What can hang from each mark:
k890: k257
k838: k117 k604
k178: k517
k87: k218 k517
k307: k636
k604: k890
k109: k307
k257: k218
k455: k820
k636: k307 k395
k661: k218 k517
k820: k218 k455
k218: k109 k257
k395: k636
k517: k87 k661
k117: k838

(in the rows, 128 means zero)
Known rows, with every way that one mark hangs from another:
k218(k109(k307(k636(k395))) k257): [128 109  98 137  94 156  82  90  51 114 129 143 124 159 174 100 117  95
 172 135 100 103 148 126  96 131 111 172  91 149 120]
k395(k636): [151 118 135 122  78 134 158  76 147 100 134 144 146 125 128 111 142 160
 145 168 113 174 118  93 146 142 186 169 157  98 111]
k395(k636(k307)): [152 121 172 127  61 129 161  57 150  83 129 151 160 125 138 147 172 165
 127 157 116 186 133 114 161 151 179 149 154 110 118]
k838(k117 k604(k890(k257(k218(k109))))): [122 148  93 126  50 189  98  92 202 101 174 138  64 139 142 152 130 105
 152  82 109 134 173 174 118 122 194 244  81  92  74]
k820(k218): [118 142 118 111  88 118 135  85 158  99 128 168 147 126 119 141 132 151
 149 164 136 157 116 136 120 145 169 167 122  92 138]
k87(k218(k109)): [145 123 118 115  73 173 152 114 165 148 112 112 139 149  98 120 114 134
 142 137  93 163 149 125 123 135 159 171  85 110 143]
k117(k838(k604(k890(k257)))): [139 121 132 131  39 167 171  39 211 112 186 155 102 128 140 131 182 166
 107 115 117 139 146  99 154 142 215 229 117  76  84]
k636(k307 k395): [133 143 160 124  67 125 129  76 145 104 141 151 143 127 146 133 176 137
 131 148 110 168 129 125 111 155 147 167  94 120 124]
k109(k307(k636(k395))): [126 120 119 154  94 119 111  84  79 105 157 157 146 135 178 133 132 127
 148 163  98 132 139 122  85 154 151 178 113 137 144]
k661(k218(k109 k257) k517(k87)): [152 120 116  90  98 166 142 138  96 128 119  89  83 128 132  74 140 133
 128 101 130 140  33 108 141 152 109 169 134 127 144]
k117(k838(k604)): [148 112 123 116  62 136 179  70 163 124 143 176 124 145 115 103 166 181
 110 124 116 145 137  92 147 138 176 206 129  92  96]
k604(k890(k257(k218(k109(k307))))): [119 126  94 138  54 185  93  51 187  63 157 121 115 127 154 187 123 107
 139  99 107 140 152 160 145 129 164 170 120 107 126]
k661(k218 k517(k87)): [148 130 136 106  97 129 169 129 127 118 148 106 107 103 135 103 152 165
 105 127 129 170  26 106 132 175 143 172 158 116 165]
k517(k661(k218)): [162 116 145 103  93  98 174 120 149 140 129  86 159 132 117 132 134 149
 141 130 116 197  99 107 145 135 116 185 167  88 132]
k838(k117 k604(k890(k257(k218)))): [119 158 114 132  56 170 118  80 213  91 186 141  77 123 139 162 140 127
 147  99 116 145 160 143 115 131 195 244 103  86  84]
k109(k307(k636)): [144 107 139 152  89 114 136  83  95 103 152 155 161 120 157 153 114 149
 141 162 100 142 147 126 121 131 161 158 138 125 162]
k517(k87(k218) k661): [142 134 151 123  70 148 180 133 172 123 105  73 163 126  83 184 137 150
 117 120 106 190 128  69 145 162 143 152 130 117 167]
k661(k218(k109(k307) k257) k517(k87)): [145 109  93 107  99 166 127 115  71 107 103  86 102 138 148 102 147 133
 131  87 122 123  40 118 143 147  96 164 161 149 146]
k820(k218(k109)): [122 131  98 106  82 138 113  99 151 105 117 162 136 143 125 130 124 128
 153 142 132 144 131 164 122 132 167 166 102 101 130]
k307(k636(k395)): [133 133 140 137  92 118 123 108 105 124 175 163 133 125 163 103 124 126
 144 178 107 149 131 111  82 158 160 180  89 114 138]
k661(k517): [146 138 130 117  98 126 157 107 159 115 156 125 136  95 137  87 144 162
 119 148 114 162  73 112 118 146 166 168 129 106 138]
k455(k820(k218)): [107 134 109 107  74 118 142 109 167  97 106 186 118 141 115 124 140 164
 157 167 136 160  88 102 113 145 175 153 140  99 131]
k117(k838): [154 117 129 119  64 127 160  72 180 117 143 149 141 123 125 110 149 173
 108 152 112 161 111  85 146 148 166 172 141  88 129]
k820(k218(k109(k307) k257) k455): [119 134  80 102 109 156 101  78 122  65  73 162 146 178 134 138 130 108
 172 105 133 106 150 149 104 141  98 161 127 137 123]
k178(k517(k87(k218) k661)): [124 136 148 126  94 156 178 123 180  95 112  60 152 142  92 186 144 131
  93 114 104 215 132  80 149 175 143 160 106 104 160]
k604(k890(k257(k218))): [121 146 133 125  64 165 124  60 220  75 187 131 108  99 128 169 122 131
 133 133 120 166 125 123 146 145 178 175 117  80 127]
k87(k218(k109) k517(k661)): [149 140 133 102  86 179 168 140 192 147 118  70 161 171  89 121 115 116
 109 121  85 179 172 120 120 147 124 162  75 122 134]
k455(k820(k218(k109(k307) k257))): [105 111  68 107  77 158 103  96 112  85  62 170 114 173 127 127 137 131
 179 127 132 116 103 117 124 118 125 144 143 134 114]
k820(k218(k109(k307(k636))) k455): [128 129  98 129 103 122 104  94 105  73 119 197 163 169 164 170 112 108
 151 132 123 113 176 179  90 161 141 160 119 140 153]
k517(k87 k661): [146 130 155 125  75 125 157 129 151  98 127  92 156 108 109 164 142 147
 120 117 118 182 115  75 150 144 144 146 147 110 153]
k890(k257): [135 128 129 126  78 144 151  82 188  99 159 135 126 109 126 119 135 140
 149 135 100 163 113 122 130 127 184 183 118  82 135]
k661(k218(k257) k517): [154 125 130  91 116 130 163 109 122 139 135  97 108 123 131  61 138 157
 142 135 128 156  34  98 134 145 106 184 150 104 129]

Rows:
[139 134 113 116  79 183 155 138 155 131 121  98 120 125 111 119 140 140
 101 113 105 157  84 110 123 175 168 155  99 135 169] | k661(k517(k87(k218(k109))))
[144 124 128 108  71 184 150 143 143 131  79  52 143 148  80 153 122 119
 137  90 109 157 137  69 154 144 105 144 109 129 145] | k517(k87(k218(k109 k257)) k661)
[160 116 117 102  97 142 149 120 131 124 120  70 158 181 133 125 133 116
 115 100  97 165 134 150 130 135  91 176 138 133 130] | k87(k517(k661(k218(k109(k307)))))
[123 128  98 116 113 138  98  88  86  75 102 183 149 176 154 150 105 103
 171 127 131  96 170 157  99 152 104 156 116 145 141] | k820(k218(k109(k307(k636)) k257) k455)
[145 120 144 106 114 106 173 109 158 115 137  73 144 149 126 132 142 132
 116 127 112 220 101 121 149 149 116 194 140  74 126] | k178(k517(k661(k218)))
[120 136 147 115 100 172 172 117 160  96  94  49 140 150  86 165 141 126
 113 105 110 197 124  57 162 165 109 154 103 108 146] | k178(k517(k87(k218(k257)) k661))
[139 151 143 134  62 148 134 100 164 136 168 121  99 122 135 135 158 150
 144 135 112 142 172 128 113 119 200 252  98  98  88] | k838(k117 k604(k890))
[156 115 114  92 107 159 143 116 108 125 102  58 144 188 125 106 126 109
 135  91 104 145 125 126 142 122  53 168 136 136 119] | k87(k517(k661(k218(k109(k307) k257))))
[141 109 102 119  85 167 112  84  99 102  98 115 136 146 127 113 125 126
 163 113 103 121 137 123 141 101 115 161 124 132 122] | k218(k109(k307) k257)
[139 146 129 102  86 191 162 120 179 146 129 106 133 173  91  98 114 124
 109 146  87 160 161 134 109 147 145 168  53 125 148] | k87(k218(k109) k517)
[153  99 112 108  86 150 129 123  79 109  78  57 135 156 125 157 140 119
 150  70 118 146  98  99 168 128  72 158 173 138 140] | k517(k87 k661(k218(k109(k307) k257)))
[130 122  92 119  85 201 137 111 111 109  83  80 124 138 120 126 143 133
 123  92 107 121  86  96 136 159 122 148 124 163 157] | k661(k517(k87(k218(k109(k307) k257))))
[110 103  84 122  83 143  99 106  74  92  91 192 117 173 149 132 113 125
 179 147 129 107 119 122 116 130 131 136 131 142 132] | k455(k820(k218(k109(k307(k636)) k257)))
[141 149 157  95 100 173 183 119 180 137 110  61 163 165  73 115 117 134
 123 132  97 170 150  68 132 147  92 157  93 121 131] | k87(k218(k257) k517(k661))
[118 120  87 139  83 141  74  94  89  85 151 173 129 158 174 145  99  94
 146 133 105 129 152 154  92 158 122 157 101 145 135] | k257(k218(k109(k307(k636(k395)))))
[144 149 153 107  93 155 188 127 198 139 128  72 176 156  84 133 124 141
 105 139  93 188 158  93 121 159 125 161  96 115 145] | k87(k218 k517(k661))
[141 113 131  93 106 159 143 136 110 101 101  50 106 166 116 130 139 100
 120  79 122 186  94 102 171 142  81 171 124 102 128] | k178(k517(k87 k661(k218(k109 k257))))
[144 112 129 106  99 140 152 144 132  98 121  63 118 157 126 147 144 107
 101  91 115 205 101 129 159 154 116 173 122  97 141] | k178(k517(k87 k661(k218(k109))))
[109 123  85  89  77 158 115 119 137 105  78 173  98 165 108  96 126 130
 177 143 137 133  94 107 124 122 134 148 116 113 112] | k455(k820(k218(k109 k257)))
[133 144 135 122  84 164 174 124 166 120 129 100 131 105 107 130 146 164
 101 134 111 167  74  86 123 186 171 156 120 127 176] | k661(k517(k87(k218)))
[107 113  67 118  68 140 107 103 133  84  80 180 126 168 136 146 141 138
 160 138 124 137 111 139 115 133 162 152 145 130 127] | k455(k820(k218(k109(k307))))
[130 133 142 132  58 169 159  61 189 114 185 139  99 116 132 141 163 149
 139 116 110 143 157 123 136 121 212 230 100  86  98] | k838(k604(k890(k257)))
[162 115 145  92 101 119 165 114 128 140 113  74 147 139 108 115 129 143
 159 121 122 177  91  81 155 126  76 179 162  95 122] | k517(k661(k218(k257)))
[134 106 104 138  82 139  97  92 103  82 147 167 143 144 151 166  81 116
 140 128 106 138 157 159 128 137 130 137 124 135 154] | k257(k218(k109(k307(k636))))
[164 126 136  86  98 143 160 143 153 147 137  73 143 174 117  97 123 116
 113 117 105 180 125 139 129 138  99 177 113 111 124] | k87(k517(k661(k218(k109))))
[159 108 131  94  84 150 142 148 104 127  94  62 119 148 107 127 131 118
 146  85 127 161  89  92 166 131  78 161 145 117 134] | k517(k87 k661(k218(k109 k257)))
[153 119 153  97  90 129 162 129 113 120 105  65 130 133 102 140 138 144
 145 105 131 174  72  66 164 143  83 163 165 111 143] | k517(k87 k661(k218(k257)))
[118 156 119  89 112 133 132  87 153  76 102 167 139 150 109 123 131 132
 166 139 145 131 131 111 106 155 111 166 122 106 129] | k820(k218(k257) k455)
[124 136 112 123  55 183 104  74 210  82 175 127  97 117 134 160 116 109
 137 111 114 155 141 150 139 132 173 174  95  86 118] | k604(k890(k257(k218(k109))))
[131 154 150  97 101 191 174 101 168 136 120  96 130 161  76  89 114 142
 127 159  98 152 139  83 121 147 115 164  70 123 141] | k87(k218(k257) k517)
[130 119 104 135  62 185 135 107 125 107  89 102 142 151 109 179 135 133
 127 109  93 143 142 119 134 150 154 155 115 148 174] | k517(k87(k218(k109(k307))))
[163 105 136 120 103 129 146 132  94 133 147  97 161 179 157 133 107 108
 117 123  96 152 152 157 122 144  94 167 128 137 148] | k87(k517(k661(k218(k109(k307(k636))))))
[138 128 111 107  94 195 150 110 148 129  85  55 168 189  98 131 120 110
 130  99  85 144 173 104 135 132  78 152  97 150 127] | k87(k218(k109(k307) k257) k517(k661))
[129 116  88 122  75 154 101  81 141  76 118 142 140 145 127 158 103 124
 141 108 106 148 140 148 138 126 124 145 134 126 136] | k257(k218(k109(k307)))
[139 116 110 148  84 167 142 126  96 117 130 114 139 129 150 157 122 132
 103 120  97 130 111 129 116 183 162 144 114 164 190] | k661(k517(k87(k218(k109(k307(k636))))))
[110 125  85  99  69 140 122 126 158 106  95 183 107 157 120 113 132 139
 158 148 134 150 104 130 113 133 172 152 116 108 124] | k455(k820(k218(k109)))
[149 119 132 135  94 163 154 124 131 134 130  90 184 180 131 159  99 110
 109 128  78 151 196 137 112 153 117 152  90 151 156] | k87(k218(k109(k307(k636))) k517(k661))
[110 120 103 124  93 209 128  91 111  79  79  78 117 175 108 159 137 109
 121  95  98 151 136 107 149 152 120 153  87 140 154] | k178(k517(k87(k218(k109(k307) k257))))
[157 116 109  82 108 153 144 122 114 148 124  97  99 135 136  48 131 135
 144 113 121 143  48 126 132 135 101 184 129 110 119] | k661(k218(k109 k257) k517)
[142 112 108 134  62 168 146 123 137 109  79  64 172 153 106 201 137 127
 122  86  94 163 152 105 148 151 131 145 137 146 163] | k517(k87(k218(k109(k307))) k661)
[165  97 104 114  87 121 137 112 117 128 104  77 162 161 138 149 134 127
 146  93 103 169 122 144 146 122 103 180 171 118 128] | k517(k661(k218(k109(k307))))
[134 135 110 119  85 194 148  96 152 122 116 103 151 181 108 127 121 125
 112 131  78 143 170 145 111 144 141 163  79 147 151] | k87(k218(k109(k307)) k517)
[147 124 129 118  66 167 157 147 164 129  97  69 157 143  90 172 129 125
 120  98 101 177 144  93 145 153 141 149 110 123 158] | k517(k87(k218(k109)) k661)
